Each row was made from one walk, in order. Every step used is in the known rows, and no mark comes twice. Write each row's walk.
Known rows
q-n-d-a: [ 18  13   3  -1 -11   1   9  -8  13   3  23   5  37  19  23  20  23  -2
   1   2   4 -13 -28  22  -6   4  16  -2  13 -10  13   1   2  -7  -3 -20
  34]
t-n-u-d: [-22  -2  -1 -17  27 -11  28  25  15  16  -2 -12  -8  10  -7  -1  -2   4
  12  -5  10  -9  45   3   4  -8  13   3 -21   3  -2   2   6   6 -18  -1
 -17]
f-d-t: [  3  17  -8  28  13 -16  -9  37   2   0   6   9   7 -15  -9  13   2 -18
   4   6  -2  13  -9   2 -11  10  18  25   4 -12 -27   2  -4  20  11 -22
  -6]
u-n-a: [ 17  30 -33 -12  20 -16   7   0  25   1 -12   2   1   4  22  -5  11 -11
  20  16  10  -9  22  22   9 -11   4   8  27 -10   9  20  -2 -19  12 -14
 -21]
d-u: [  1  30 -20   3  25  -3  15   2  19 -11   7 -26  14  -3   4  -1 -13   4
 -12  23 -28   4  12  23   1   1   0  24  -8  -4  -9   3   5  17  -5 -15
  -7]
q-n-t: [  1   3  -8 -14  16  14  14  -6   9   6  48  -2  -1  -3  -7   0  14 -23
  13  25 -13  19 -30  -1   1   0  -4  32 -13   6 -10   5   6  10  -9   9
   8]
a-d-u: [  1  34 -12   8  22   8  30   8  13 -10   1 -30  21   0  -2   7 -29  11
  -1   1 -16   3   3  19  -7  -6  16  20  -1 -14  -3 -10   7  22  -6 -20
 -10]
n-d: [  0  26   9   1   5 -11   3  12  26   0   3   0  15   6   9   6  14  -3
  -9   6 -13   8   4  16   1  -1  22  14  -5 -12 -14   9   3 -12  -7 -18
   6]
n-u-d: [ -8  19  -3  -2   1  -7  17  31  23   3   7  -8 -13  -1  17   4   2   8
   5  -5  -7   5  23   3  -2 -14  17  14  -9  -2 -15  -1  19   8 -22  -5
  -1]
f-d-n: [  6  24  -8  36   2 -10  -3  21   4  -5  -9   0  19 -11  -7   8   6 -16
  -2  16  -3  -1   8   5 -11   8  17  22  24  -9 -11   3  -2  29   5 -21
 -19]
f-d-u-n: [ 13  26 -44   8  44 -14  13  18  30  -5 -23 -21  -8  -6 -15  13 -11   1
   9   5  -8  -5  26  15  -6   6   7   8   7 -10 -11 -10   3   2  10 -19
 -34]
u-d: [ 10  28  -6 -11  -5  -7   8  27  27  -8   7  -8  15   0  -9   2  18   1
   5   1  -8  13   2   0   5  -7  11  13   7  -7 -17  12  19   4 -16 -12
 -13]
f-d-u: [ 10  23 -25   8  34  -9   7  17  17 -10 -12 -17  10   0 -13  15 -13   8
 -12  10 -23   8   5   9 -14   1  10  18  -1  -3 -16 -11   1  17   4 -24
 -20]
d-t-n: [-22   1  -3  10  25 -13  10  17  -3  12  15  -2  16  -5 -16  -9  -5 -25
  16  21  12  -3  23  12  10  12   5  19 -13 -10  -7  16 -12  20   7  -7
 -11]
t-n: [-14   6   3 -17  30 -10  21   2  10   5   3 -11  20   5 -15  -5   3 -12
   3  23   4   5  31  18  12   8   4  14 -12  -6   3  17  -3   4  -2 -10
 -19]
t-n-d-f: [-14   7   4  13  14 -22  18  -7  20  15  -7  -6   7   9 -15   5   8 -13
  -6  14 -12 -11  17   9  -3  -4  17   3   5 -18   4  16  -1 -10  -9 -12
 -10]
n-a-d-u: [ 12  35 -25   1  28   4  21  -1   8  -6 -10 -16  22  18  13   7 -24  15
   3  -2 -10  -9  -3  15 -11 -22  15  15  17  -5  11  -4  -6  14   4 -24
 -15]
d-t-n-q: [-17  -4   8  -6  29 -13  26  14  -5  18   6  10  30   6   9 -11 -13 -24
  24  20  22  -7  42  11   9   4   6  21   5 -13 -12  13   0  20  13   3
 -15]
q-n-u-d: [ -3   6   1 -15   1   2  18  12  19   6  34 -17  -1  -3  10  10  16   9
   8  -9  -4  -1   4  -3  -3  -9  10   2 -10  14  -5 -11  25   9 -24  11
  16]
n-q: [  6  23  11 -18   8  -6  28   5  14  -3   4   4  30   5  32  -4  -2  -4
   2  23  -4  12  26  18   4  -5  12  25  17 -14 -15  12  22   5   0  -7
  -5]
q-n: [  6  11   5 -17   4   4  10 -12  15  -4  39 -16  29  -6  -2   5  20  -7
  -3  17 -10  11  -8  11   4   7   0  14  -1   4   1   2  15   7  -9   1
  16]
u-d-t-n-q: [ -9  -3   4 -15  21 -15  23  32   4  18  -2  11  31  12  -4  -8  -2 -18
  38  -1  27 -10  35 -10   9  -6  11  11  13  -9 -18  10   8  19   3   7
 -24]
f-d: [ 10  21  -3   2  16 -12   4  23  15  -8  -5  -1   9  -5 -10  14   9  -2
 -10  10  -9  21  -1   4  -9   4  17  20   7 -10 -16   2   6   4   0 -24
 -16]
n-u-d-a: [  7  24 -14   9 -13  -6  25  31  11   3   1   4  -4  12  36  11  -2  11
   6  -6   6 -12   9  12  -9 -11  19   6  10 -17   0   2  13  13 -12 -24
   9]
q-n-a-d: [ 17  19   1 -19  10  11  15 -16   4  -1  21  -8  36  12  11  11   9   3
  12  -5  10  -1 -27   4  -8 -17  15   4  28   2  20  -5   4   0  -2  -8
   8]
t-d: [ -7  18   0  -1   3  -7  13  13   9  -7   9 -11   8  -9 -18   3   9 -15
  -4   6 -12  27   0  35   6   0  32  23  -6 -21  -4  23   7   5 -17 -10
   5]

Write each row's walk
[ -2  16 -20 -14  56   2  30  -7  -1   7 -22 -20  26  30  -8   2 -30  10
  13  -1   7 -20  18  12  -5 -18  10   3  10   0  24  -3 -19  12   7 -20
 -31] | t-n-a-d-u
[-30  -1   3  -5  36  -9  33   8   5  14   3 -11 -10   5   8  -5 -14  -1
   0  16   5  -4  51  23   5   0   9  15 -29   0   5   5  -4   7  -9  -4
  -7] | t-n-u
[ -8   1  15 -32  33  -8  39   0   5  10  -6   1  32  17  11  -9  -4  -8
  11  23  12   2  49  15  11  -1   7  17   6 -10  -1  12   9   3   3  -1
 -21] | t-n-q
[ 16  37 -23  -5  19  -3  20   4  19   1 -18  -3   5   6  19   3  -4  -4
  31  -6  21 -11  15  16   1 -16  20   6  34 -20  14   7   0 -16   7 -19
 -23] | u-n-a-d
[ -3  16  -9   7  20 -10  30 -16   2  13 -16  -7  13  17  -9   6 -12  -6
   9   6   6 -15   5   3 -10 -26  18   5  37 -18  26  13  -6   1   2 -19
 -23] | t-n-a-d-f
[-11  20  -6  47   8 -10   7  27   1   6 -10  -2 -11 -14  17  10 -10  -7
  -4  10  -2 -13  26  10 -20   3  21  22   6  -3 -11  -6  -1  32  -2 -15
  -7] | f-d-n-u
[ 11  32 -18  19   0  -9  -4  -1   4  -1  -5   5  25   3  23  -7   6 -15
   3  26   1 -20  12  17  -1  -9   5  22  38  -2  11  22 -11  21   6 -15
 -10] | d-n-a
[-22  32   5  47  -4   7  30  19  -3   7   2 -16   3 -12  29   6 -27  -6
   8   2   6 -17  25  20 -12  -6  28  24   6 -12   2  -8   4  37 -12 -11
   5] | a-d-n-u
[ -8  19   3  28   0 -15  -9  28  14   7  15  10  12  -5  12   4   6 -18
   5   6  -5   0  -5  13   0   5  23  20  -9 -14 -24  10  -7   4   1 -15
  15] | n-d-t
[-13   1  -7  -2  17 -14   5  34   8  14   9  -2  16   1 -30  -5   6 -19
  29  -1  18  -7  17  -7  11   3   8  10  -5  -6 -12  14  -3  19  -2  -2
 -21] | u-d-t-n
[  5  26 -12   1  12 -16   7  16  37   5  -9  -2  -2  -1   9   3  16 -12
  16   2   3  -5  27  24   9   4  19   4  -1 -20  -8  10   4 -28  -2 -14
  -8] | u-n-d
[  5  32  -9  21 -14  -7   3  26  17  -2   1 -10  24  -9  -7  -4  13 -14
  13   7  -1 -11  12  -2   3  -4  11  16  26  -7 -11  15  11  29 -14  -7
 -15] | u-d-n
[ 23  30 -13   2 -18  -6  11  28  15  -8   0   2  26  13  11   9  14   1
  10   0   4  -4 -10   9  -2  -7  14   7  26 -22  -1  14  13  10  -9 -30
  -2] | u-d-a
[  2  12 -20  14   1   4  23  18 -10   2   9  15 -13  10  -5   7  -5 -32
  14  14  -5  18 -36  33  -6  -1  30  35  -1 -34   1  28  -8  13  -6 -21
   6] | n-t-d-a
[ 10   9  -7  -3 -13   4  24  13   8   4  27  -5   8  11  31  18  11  10
  11 -11  11 -16 -13   7 -10  -9  11  -5   7   0  11  -9  19  15 -17  -5
  27] | q-n-u-d-a
[  0  37   2  29 -12  -3  30   1  15  -4   6 -18   8 -10  -4  12 -11  -5
  -3   7 -17   8 -10   6 -12 -14  22  18  29 -30   0   6  19  13 -12 -19
  -3] | a-d-f
[ 10  28   4   6 -13  -7  19  23  13   1  -8   2  39   3  20  -6   7 -11
  21   7   7 -16  32  -4   2 -13  13  18  44 -10 -15  11  23  28  -9   2
 -19] | u-d-n-q
[  5  14  -7  -8  24   3   6 -13  26   1  23 -25  27   9   0  12   6   6
  -8   2 -24 -10 -12  15  -4   1   7   1 -14  10  -1 -12   2   3 -10  -2
  18] | q-n-d-u
[-27  18  -2  41  -3  -5  18  17  -4   6   2 -12 -11 -17   9   1 -12 -20
  -2   6  -5  -7  25  39  -3   0  35  26  -6 -14   4  15  -2  33 -19  -1
  11] | t-d-n-u
[  2  28   7  16  -4  -4  21   4   6   2  -2   3  37  -3  35  -9  -3 -18
   8  29   1 -11  36  16   2  -2  10  28  35 -12  -9  14  14  28   1  -3
  -9] | d-n-q
[ 17  21 -20 -16  29  15  20 -21   6  -3  16 -24  35  16   5  13 -12  16
   7  -5  -6 -13 -27   8 -12 -18   7   2  18  10  23 -15  -1  15   0  -9
   4] | q-n-a-d-u
[-19  26  -3  38  -2  -4  17  13   5   6   8 -10  -5 -16  36  -4 -15 -12
  -2  22  -5 -16  38  23  -4  -1  13  27  -1  -5  -3   6   1  33  -9  -5
   7] | d-n-u
[ 10  31 -13  13 -20 -17  12  15  29  -3   5 -13   0  -8 -15   6  15  -6
  -2   8 -24   2  -8  -9  -4 -17   8  11  30 -17 -12  16  26   9 -20  -9
 -12] | u-d-f
[  8  34 -18  -5  33   4  50   7  23   2 -19 -21  17   6  24   2 -34   2
  31  -4   7 -14  43  21  -1 -10  18  10  22 -24  -2 -14  21   7   3  -6
 -27] | a-d-u-n-q
[ -8  28   3  28  -5   2  13  29  -1   1  19  -5  19 -13   3   5 -15 -15
  19   0   7   7  -8  10  -3   2  24  27   4 -23 -14   2   3  26   0 -18
   4] | a-d-t
[  0  34  17  23  -6   7  37   9  -2   1  -6  -2  44   0  31   1 -19 -13
  18   7  12 -12  25  11  -6  -8  25  25  45 -22  -3   1  18  32   0  -8
 -11] | a-d-n-q
[ -4   6   9  12   0  -5  -8   7  12   9  40   2  24  -5   4  10  19 -20
  12   0   1  -5 -24   7  -1   6  14   8  -8   1 -13  -2  -3   5  -1   1
  31] | q-n-d-t
[  1  30   0  27 -11 -20   8  -1  28   5   1  -4   0   0   6   9  12  -9
 -14  11 -26   0  -4  11  -8 -10  20  14  14 -23  -9  15  10 -10 -13 -17
   6] | n-d-f
[ -7 -10   6   2  41 -18  20  29  -8  18 -12  18  24   8  -6   4 -10 -20
  22   8  24  -2  32  -4  -5   6  17  16  12 -10 -18   0  -5  19  20  -7
 -27] | f-d-t-n-q
[-11   5   4  -5  10   5  23  -7  12   4  39 -16  -1 -10  25   6   4   2
  -5  10  -9   4  10  17  -3   1   4  14 -20  11   2  -9  13  10 -16   7
  28] | q-n-u
[  3  32 -20  26  -2 -25  13  -1  40  11 -12  -6 -16  -9   6   7  13 -18
  10  10 -11 -14  17  18   0  -7  17   3  20 -30  -4  15  12 -23  -8 -12
  -8] | u-n-d-f
[ 19  33 -23  10  -7 -10  -7  17  11   0 -10   3  25  10  10  -4  18  -9
  17   6   6 -24   4  -4  -1 -19  10  10  45   2   5  20  -1  21  -1 -11
 -20] | u-d-n-a
[ -6  20   9  18  -3  -6  25   9  -3   1  -7   1  30  -3   9  -4  -4 -27
  10  12   3  -1  27  32   3  -2  34  26  30 -25  -2  23  11  30 -10   3
  -5] | t-d-n-q
[ -6  22  -6  25 -12 -16  17   0  12  -4   6 -15  -8 -16 -24   8   6 -23
 -12  13 -28  19  -8  28  -3  -8  30  21  14 -32   1  29  14  11 -21 -11
   5] | t-d-f
[  3  29  -9  19   6  -3   5  19  -6   4   7   9  21   4  18   2 -14 -11
  21  -4  14  -4 -14   5  -9 -15  21  21  26 -15  -1   7 -10  18  10 -21
  -1] | n-a-d-t
[ -8  16 -37  25  10 -12  26   7  17  12   3  -4 -55 -17 -30   2  -1 -47
  28  15 -16  12  -9  21   0  -9  23  29  10 -37  -5  30   8  -3 -14   4
 -14] | u-n-t-d-f
